Every row comes from one small tree of marks. The marks that hang from a mark follow it in brackets, in the order of their numbers. Every link used is in the known rows. Which tree was each row made from?
In the rows, zero is written as 128.
Known rows
j861[j40[j321 j760] j232[j917[j944]]]: [186 141 132 180 103 106 158 134 143 151 163 245 127 119  98 101  89 148
 130 139 154  59 107]
j321[j40 j785[j651]]: [163 123 132 140 136 113 113  97 151 154 148 121 158 137 135 126 135 160
 110 150 141  91 107]
j321[j40]: [132 111 115 135 139 112 139 121 137 159 141 138 121 136 137 132 130 142
 105 140 149 111 130]
j321[j40 j785]: [145 118 121 133 137 114 118 111 137 165 148 130 143 135 136 118 135 150
 107 147 158  95 115]
j861[j40[j321[j785]] j232[j917[j944]]]: [182 154 148 174  98 109 133 124 156 148 159 210 143 123 113  92 103 144
 124 159 170  55 106]
j321[j785]: [141 135 135 127 126 130 108 119 128 135 137 120 151 128 127 115 133 138
 128 136 137 113 114]
j40[j321]: [136 121 149 126 137 121 120 124 139 142 144 154 142 102 128 118 109 128
 114 154 154 119 125]
j133[j40[j760]]: [157 101 111 142 132 100 137 125 113 159 157 176 134 132 113 130 103 135
 108 137 129 107 118]
j321[j40[j760 j861] j785[j651]]: [184 115 121 149 141 102 109 102 141 175 169 178 156 126 103 128 118 165
  96 151 145  71 107]
j321[j40[j760 j861[j232]] j785[j651]]: [205 114 133 158 133  89 107 109 148 170 165 199 144 126 105 120 114 159
  95 147 152  52 108]
j861[j40[j321[j785] j760] j232[j917]]: [204 127 136 167 124  96 115 127 143 160 182 240 142 114 104  81  84 151
 116 155 174  30 100]
j861[j40[j321]]: [153 103 142 139 145 107 116 120 142 151 149 177 151 115 120 115  97 126
  92 167 168 101 128]
j40[j321 j760[j430] j861[j232]]: [162 113 131 138 143 108 107 146 122 149 166 247 128  70  84 124  88 122
  79 136 177  79 128]
j133[j785[j651]]: [157 146 151 149 136 141 115 100 143 110 151 110 157 127 122 121 125 135
 138 153 108 105 117]
j133[j232]: [140 116 152 127 108 107 131 142 125 132 143 145 114 126 127 122 114 115
 123 126 131 111 135]
j861[j232[j917]]: [154 152 131 153 106 117 135 139 142 119 144 170  99 135 132 106 121 133
 144 123 138  77 119]
j232[j917[j944]]: [119 180 112 154  90 144 168 130 135 123 138 143 116 139 120 123 136 147
 165 116 114 113 114]
j760[j430]: [104 129 106 120 137 143 117 137 112 116 131 136 132 107 116 140 129 121
 108 112 140 130 129]
j861[j40[j321[j785] j760[j430]] j232]: [183 102 131 145 144 104  97 132 125 151 163 233 158  91  94 103  87 134
  80 143 181  60 109]
j701[j651]: [117 128 136 136 123 124 129 105 135 130 129  98 160 144 146 130 146 136
 132 140 118 132 137]
j40[j321[j785] j861[j232]]: [178 128 170 140 130  97  87 126 150 156 160 202 145  94 113 102 104 123
  90 172 184  73 126]
j785[j651]: [147 131 140 137 126 128 121 111 143 115 127 118 144 130 128 135 127 138
 132 131 109 122 120]

Write each row's tree
[218 103 159 160 134  92  99 112 148 152 160 218 167 109 103 100  84 147
 100 158 159  55 103]
j861[j40[j321[j785[j651]] j760] j232]
[176 118 129 147 126 101 123 141 125 146 146 216 112 115  94 122 107 127
 110 126 140  85 128]
j40[j760 j861[j232]]
[169  91 168 140 118  65 114 135 136 177 187 217 128 108 116 122  78 104
  63 185 181  78 142]
j133[j40[j321 j861] j232]
[160 111 128 147 133  89 127 130 147 165 147 188 105 131 126 129 122 130
  84 150 169  80 140]
j321[j40[j861[j232]]]
[165 137 144 163 105 100 134 126 130 144 206 171 119 142 125  99  97 119
 121 170 141  50 122]
j133[j40 j232[j917] j785]
[165 125 133 133 150 123  83 117 127 150 177 208 176  72  80 126  95 145
  85 149 162  81 107]
j40[j321[j785[j651]] j760[j430] j861]
[191 121 145 154 130  90 100 106 160 161 155 171 144 131 123 123 126 149
  88 160 161  60 119]
j321[j40[j861[j232]] j785[j651]]
[190 109 189 157 126  89 112 106 148 147 200 171 160 114 124 112  79 118
  93 196 146  67 122]
j133[j40[j321] j232 j785[j651]]
[188 136 148 163 121  98 107 124 155 150 171 212 141 121 122  83  95 139
 110 168 183  39 109]
j861[j40[j321[j785]] j232[j917]]
[142 121 124 122 148 135 101 128 110 147 167 185 167  77  95 114 100 144
 104 133 163  98 103]
j40[j321[j785] j760[j430]]
[154 106 103 143 145 100 136 127 128 180 161 194 118 124 105 134 114 147
  92 140 154  91 129]
j321[j40[j760 j861]]
[169 161 118 170  93 114 154 143 133 143 155 227 102 124  88 120 113 142
 141 115 129  73 118]
j40[j760 j861[j232[j917[j944]]]]
[204 107 157 166 121  84 115 114 130 157 206 204 145 125  91 123  80 123
  92 175 128  55 125]
j133[j40[j760 j861] j232 j785[j651]]
[154 120 109 140 134 114 114 149 112 135 149 222 115  97  83 133 107 122
  92 111 150  87 130]
j40[j760[j430] j861[j232]]
[148 171 131 163  84 128 162 138 143 119 133 168 103 138 124 115 130 139
 159 114 124  92 116]
j861[j232[j917[j944]]]
[174 124 105 163 127  91 142 136 140 171 173 229  95 130 107 116 109 151
 106 135 161  49 121]
j321[j40[j760 j861[j232[j917]]]]
[178 151 159 151 120 101  97 128 155 153 177 216 133 102 114  91 103 135
 107 171 186  47 117]
j40[j321[j785] j861[j232[j917]]]
[212 118 147 178 133  93 111 107 138 147 186 211 146 126  95 120  92 130
  95 174 130  54 118]
j133[j40[j760 j861[j232]] j785[j651]]
[167  96 129 144 148 106 124 124 128 162 159 205 151 108 101 113  85 138
  99 154 158  94 119]
j861[j40[j321 j760]]
[169 111 104 142 142 101 106 131 123 172 168 215 132 108  96 123 115 145
  74 132 179  59 116]
j321[j40[j760[j430] j861[j232]] j785]
[187 125 154 167 118  92 134 127 128 166 231 222 133 112 106  88  67 132
 115 179 156  35 111]
j133[j40[j321 j760] j232[j917] j785]
[157 125 132 129 147 135  96 115 124 138 165 177 179  79  95 121  99 153
 107 134 148  94  97]
j40[j321[j785[j651]] j760[j430]]
[169 135 175 149 117 122 117 115 140 116 167 128 143 126 121 115 110 121
 133 151 111  87 125]
j133[j232 j785[j651]]
